Each row was made from one walk, in order. Every step used is in the known rows, and no mark comes twice. Write each row's walk.
Known rows:
mumas > gopo > zuba > bonor > gumuvil > voko > zube: | -1.57 |  3.27 | -0.28 |  1.43 |  2.81 | -0.78 | -0.04 | -0.03 | -0.18 |  4.59 |  2.26 | -0.78 | -0.49 | -2.93 |  1.56 |  8.82 |  4.13 | -0.07 | -2.37 | -2.10 | -1.08 |
gopo > gumuvil: | -0.03 |  1.57 | -1.14 |  0.31 |  1.57 | -4.51 |  4.15 |  1.05 | -0.32 |  2.92 |  4.78 | -1.97 | -1.42 | -2.67 | -2.71 |  6.85 | -2.42 |  0.25 |  0.11 | -3.09 | -3.85 |
gumuvil > voko: | -0.02 |  3.13 |  0.59 |  1.05 |  3.19 | -3.20 |  3.66 | -0.43 | -0.22 |  2.80 |  2.71 | -2.23 | -2.08 | -3.14 | -1.27 |  7.93 |  0.29 |  0.65 | -0.55 | -3.81 | -4.35 |
voko > mumas > gopo > zuba: |  0.19 |  1.64 |  0.96 |  1.73 |  1.79 | -1.32 |  2.36 | -1.84 | -1.41 |  4.32 |  4.06 | -1.30 | -0.57 | -3.49 | -1.27 |  6.94 |  2.32 | -0.99 | -1.46 | -4.45 | -1.42 |
gumuvil > bonor > mumas > gopo > zuba > voko: | -2.33 |  5.88 |  0.30 |  0.42 |  2.60 |  0.81 |  1.82 | -1.12 | -1.94 |  5.63 |  3.44 | -3.28 | -2.14 | -3.45 | -1.37 |  6.50 |  4.22 | -0.33 |  0.88 | -4.04 | -4.59 |
voko > mumas > gopo: |  0.53 |  0.30 | -0.47 |  1.67 |  1.61 | -2.40 |  3.57 | -1.21 | -0.45 |  3.27 |  4.58 | -1.14 | -1.92 | -3.32 | -2.22 |  6.96 | -0.67 | -0.40 | -1.17 | -5.21 | -1.65 |
voko > zube > gopo > gumuvil > bonor: | -1.10 |  1.21 |  0.91 |  2.95 |  0.98 | -6.01 |  0.76 | -0.33 | -1.27 |  3.55 |  4.18 | -1.74 | -2.19 | -3.25 |  0.03 |  7.16 | -0.73 |  1.57 | -1.83 | -3.02 |  2.06 |
gopo > zuba > bonor > gumuvil: | -1.64 |  3.84 | -1.72 |  1.17 |  3.57 |  0.25 |  2.64 | -0.03 | -1.52 |  4.17 |  3.41 | -2.19 | -1.30 | -2.67 | -2.93 |  6.87 |  0.86 | -0.71 |  1.77 | -1.68 | -2.06 |
zuba > voko > zube: |  0.52 |  2.81 | -1.18 |  1.12 |  3.19 | -4.42 |  1.71 |  0.61 | -0.36 |  2.45 |  5.64 | -0.72 | -2.56 | -3.35 |  0.63 |  8.03 | -2.26 | -0.38 | -0.49 | -3.09 | -6.72 |
bonor > mumas > gopo > gumuvil > voko: | -0.99 |  2.41 |  0.03 | -0.14 |  1.94 | -2.38 |  3.24 |  0.46 | -0.20 |  4.11 |  3.04 | -3.17 | -1.27 | -3.13 | -2.25 |  7.89 |  0.51 |  0.41 | -1.59 | -4.60 | -2.39 |
gumuvil > voko > zube > gopo > zuba > bonor: | -1.91 |  4.36 |  2.27 |  3.38 |  3.18 | -3.41 | -0.40 | -2.22 | -2.68 |  3.00 |  2.27 | -0.77 | -1.27 | -3.64 |  3.82 |  7.36 |  4.74 |  1.64 | -2.72 | -2.22 |  2.44 |
gopo > mumas: | -0.69 |  2.48 | -0.01 |  0.94 |  2.86 | -5.96 |  4.05 | -0.53 | -1.78 |  3.34 |  3.47 | -2.14 | -1.48 | -3.07 | -4.09 |  6.56 | -1.08 | -0.26 | -0.62 | -3.60 |  1.32 |
mumas > gopo > gumuvil > bonor: | -1.42 |  1.54 | -1.01 |  0.18 | -0.42 | -3.64 |  3.64 |  0.87 |  0.43 |  4.18 |  3.46 | -1.51 | -1.68 | -2.52 | -2.08 |  6.48 |  1.17 |  1.23 | -0.81 | -4.01 | -1.64 |
bonor > mumas > gopo: | -0.51 |  1.65 | -1.37 | -0.03 |  1.68 | -2.05 |  3.85 |  0.13 | -1.95 |  3.85 |  3.77 | -2.92 | -2.03 | -3.22 | -5.93 |  7.08 | -1.49 | -1.09 |  0.29 | -5.79 | -2.58 |
zuba > bonor > gumuvil > voko > mumas: | -0.98 |  2.71 | -0.20 |  2.94 |  5.64 |  0.72 |  2.96 | -1.29 |  0.85 |  3.15 |  3.44 | -2.11 | -3.11 | -3.17 | -0.48 |  8.10 | -0.33 |  0.30 |  0.60 | -2.10 | -0.38 |
zube > voko > mumas: |  2.69 |  1.46 | -0.08 |  2.77 |  3.21 | -1.43 |  3.08 | -1.37 | -2.24 |  2.36 |  5.74 | -1.87 | -2.81 | -3.76 | -0.99 |  5.69 | -1.08 |  0.93 | -0.85 | -4.55 | -0.72 |
zube > voko: |  2.05 |  2.06 | -1.53 |  1.34 |  1.68 | -2.24 |  3.41 |  0.13 | -2.78 |  2.41 |  4.74 | -2.08 | -2.15 | -3.29 | -2.11 |  5.60 | -0.47 |  1.26 | -0.68 | -4.42 | -2.84 |
gumuvil > bonor > mumas > gopo > zuba > voko > zube: | -1.51 |  5.11 |  0.91 |  0.82 |  2.91 | -1.38 | -0.10 | -0.63 | -1.58 |  5.36 |  4.09 | -2.33 | -2.31 | -3.64 |  0.07 |  7.47 |  2.91 | -0.77 | -0.42 | -3.91 | -3.34 |
zube > bonor > gumuvil > voko > mumas > gopo > zuba: |  0.03 |  1.48 |  0.93 |  3.11 |  3.57 |  0.40 |  0.72 | -2.14 | -1.33 |  5.97 |  2.24 | -2.17 | -0.75 | -2.72 |  1.53 |  8.82 |  5.27 | -0.32 | -1.14 | -3.65 |  3.16 |
zuba > bonor > mumas > gopo > gumuvil: | -2.26 |  2.62 | -2.24 | -0.47 |  1.58 | -2.32 |  4.07 |  1.21 | -1.45 |  3.17 |  4.16 | -1.67 | -2.08 | -2.75 | -3.89 |  5.84 | -0.21 |  0.44 |  0.68 | -3.97 |  0.56 |

Which walk is each row?
|  0.11 |  4.39 |  0.94 |  2.14 |  4.34 | -0.35 |  2.14 | -2.02 | -1.08 |  3.79 |  5.45 | -1.65 | -1.76 | -3.74 |  1.89 |  6.95 |  1.22 | -0.89 |  0.11 | -2.61 | -5.53 |
gopo > zuba > voko > mumas
| -0.67 |  0.99 |  0.33 |  1.52 |  1.04 | -2.93 |  3.30 | -0.67 |  0.86 |  4.19 |  4.42 | -1.52 | -2.25 | -3.06 | -1.01 |  6.48 |  0.38 |  0.86 | -0.96 | -3.97 |  0.63 |
voko > mumas > gopo > gumuvil > bonor
| -0.46 |  3.11 |  3.05 |  3.43 |  2.77 | -4.14 | -0.68 | -2.21 | -2.51 |  3.95 |  2.45 | -1.94 | -0.49 | -3.87 |  2.78 |  8.51 |  3.05 |  0.61 | -3.59 | -3.12 | -0.28 |
gumuvil > voko > zube > gopo > zuba
| -1.31 |  2.55 |  0.15 |  2.92 |  2.83 | -6.48 |  0.27 | -1.55 | -2.78 |  3.36 |  4.55 | -1.29 | -1.33 | -3.81 |  2.26 |  7.20 | -0.15 |  0.13 | -3.14 | -2.74 |  1.43 |
zuba > voko > zube > gopo > mumas
|  0.26 |  1.29 |  1.04 |  1.90 |  2.51 | -2.02 |  2.96 | -1.67 |  0.50 |  3.40 |  3.24 | -1.37 | -1.88 | -3.52 |  0.25 |  8.07 |  1.31 |  0.48 | -2.39 | -4.87 | -1.60 |
gumuvil > voko > mumas > gopo
|  0.11 |  1.52 |  0.66 |  1.64 |  3.16 | -5.03 |  0.95 | -0.09 | -2.54 |  4.01 |  2.72 | -1.33 | -2.67 | -2.87 | -0.83 |  8.82 |  1.83 |  0.47 | -1.24 | -5.77 |  4.46 |
gumuvil > voko > zube > bonor > mumas > gopo
| -2.35 |  3.82 | -0.65 | -0.06 |  2.59 | -1.82 |  3.47 |  0.62 | -0.51 |  3.25 |  2.86 | -1.83 | -2.05 | -2.96 | -1.26 |  6.87 |  2.07 |  1.50 | -0.61 | -3.62 |  0.18 |
zuba > bonor > mumas > gopo > gumuvil > voko
|  0.14 |  0.57 | -0.36 |  2.22 |  3.09 |  0.55 |  2.56 | -1.17 |  1.33 |  4.54 |  3.20 | -2.67 | -1.47 | -3.29 | -1.13 |  9.08 |  0.01 | -0.68 | -1.81 | -4.02 | -2.79 |
bonor > gumuvil > voko > mumas > gopo
|  0.04 |  4.46 |  0.61 |  1.77 |  5.06 | -3.70 |  0.11 | -0.46 | -4.02 |  4.42 |  4.73 | -1.64 | -2.51 | -3.16 |  0.81 |  7.80 |  1.58 | -0.84 |  1.32 | -3.36 |  0.55 |
gopo > zuba > voko > zube > bonor > mumas
| -1.34 |  3.42 |  0.41 |  0.53 |  3.05 | -2.97 |  4.04 |  0.28 | -0.95 |  4.18 |  4.13 | -3.76 | -3.26 | -3.01 | -5.31 |  6.65 | -2.30 |  0.14 |  1.99 | -3.65 | -0.40 |
gopo > gumuvil > bonor > mumas
|  0.06 |  0.91 |  0.31 |  0.58 |  0.98 | -5.65 |  1.44 |  1.20 |  1.05 |  3.42 |  3.54 | -0.23 | -0.70 | -3.01 |  1.50 |  8.88 |  0.91 |  1.00 | -4.08 | -3.72 | -2.25 |
mumas > gopo > gumuvil > voko > zube
|  0.68 |  1.28 |  0.97 |  1.90 |  2.97 | -7.34 |  1.45 |  0.92 | -0.89 |  3.00 |  3.46 | -0.37 | -2.01 | -2.36 |  2.43 |  8.66 |  0.86 |  1.67 | -1.35 | -3.07 |  3.34 |
gopo > gumuvil > voko > zube > bonor
| -1.20 |  4.73 | -0.90 | -0.07 |  2.33 |  0.53 |  2.00 | -0.65 | -2.33 |  4.94 |  4.22 | -2.68 | -1.00 | -3.54 | -1.29 |  6.91 |  2.48 | -1.25 |  0.04 | -4.20 | -6.29 |
bonor > mumas > gopo > zuba > voko
| -2.03 |  2.87 | -2.49 |  0.55 |  1.60 |  0.95 |  2.29 |  0.15 | -1.32 |  4.64 |  2.92 | -1.61 | -0.30 | -2.54 | -2.75 |  6.79 |  3.06 | -0.63 |  0.12 | -2.65 | -1.87 |
mumas > gopo > zuba > bonor > gumuvil
| -1.27 |  2.62 | -0.56 |  1.41 |  1.54 | -1.22 |  2.72 | -0.59 |  1.41 |  4.24 |  5.43 | -1.29 | -2.55 | -3.21 |  2.46 |  6.55 |  1.26 |  1.03 | -0.74 | -3.15 | -3.19 |
zuba > voko > mumas > gopo > gumuvil > bonor
| -1.37 |  2.16 | -1.14 |  1.96 |  2.91 |  1.76 |  2.09 | -1.33 | -0.86 |  4.71 |  3.88 | -1.32 | -0.96 | -3.00 | -1.24 |  6.94 |  2.44 | -1.00 | -0.13 | -2.66 |  0.41 |
voko > mumas > gopo > zuba > bonor > gumuvil
| -1.53 |  1.79 |  1.43 |  2.76 |  2.52 | -5.09 |  0.79 | -0.66 | -2.43 |  4.12 |  4.38 | -3.24 | -2.98 | -3.67 | -2.62 |  7.35 | -2.33 |  0.61 | -0.63 | -3.63 |  3.53 |
voko > zube > gopo > gumuvil > bonor > mumas
| -0.19 |  2.86 |  2.61 |  2.02 |  2.78 | -0.70 |  1.69 | -2.49 | -0.36 |  4.55 |  2.88 | -1.79 | -0.56 | -3.65 |  1.45 |  7.85 |  4.53 |  0.10 | -2.74 | -4.15 | -1.70 |
gumuvil > voko > mumas > gopo > zuba
| -1.98 |  4.32 |  1.15 |  0.63 |  1.91 | -0.64 |  2.39 | -1.15 | -2.38 |  5.68 |  2.62 | -3.55 | -1.85 | -3.33 | -4.73 |  6.34 |  3.21 | -0.50 |  0.67 | -4.84 | -0.25 |
gumuvil > bonor > mumas > gopo > zuba
|  0.51 |  2.46 |  1.59 |  2.11 |  5.20 | -5.59 |  1.36 | -0.38 | -2.61 |  3.47 |  3.07 | -2.01 | -3.50 | -2.99 | -1.20 |  8.77 |  0.06 |  0.38 |  0.37 | -4.74 |  3.87 |
gumuvil > voko > zube > bonor > mumas
| -0.78 |  3.63 |  1.22 |  3.82 |  3.46 |  0.02 |  0.82 | -3.61 | -2.71 |  4.11 |  4.96 | -2.15 | -1.23 | -4.11 |  3.31 |  6.68 |  2.05 | -0.21 | -1.28 | -2.72 | -2.90 |
zube > gopo > zuba > voko > mumas
|  0.04 |  0.41 |  0.05 |  3.00 |  1.55 | -5.74 |  1.08 | -0.97 | -2.45 |  2.70 |  4.19 | -1.45 | -1.83 | -3.57 | -1.08 |  7.80 | -2.04 |  0.05 | -2.05 | -4.12 | -0.09 |
voko > zube > gopo
|  0.43 |  1.94 |  1.80 |  2.00 |  3.85 | -3.12 |  3.34 | -0.96 |  0.95 |  3.03 |  4.30 | -1.90 | -2.10 | -3.31 |  0.92 |  7.98 | -1.05 |  0.83 | -1.34 | -2.93 | -1.72 |
gopo > gumuvil > voko > mumas
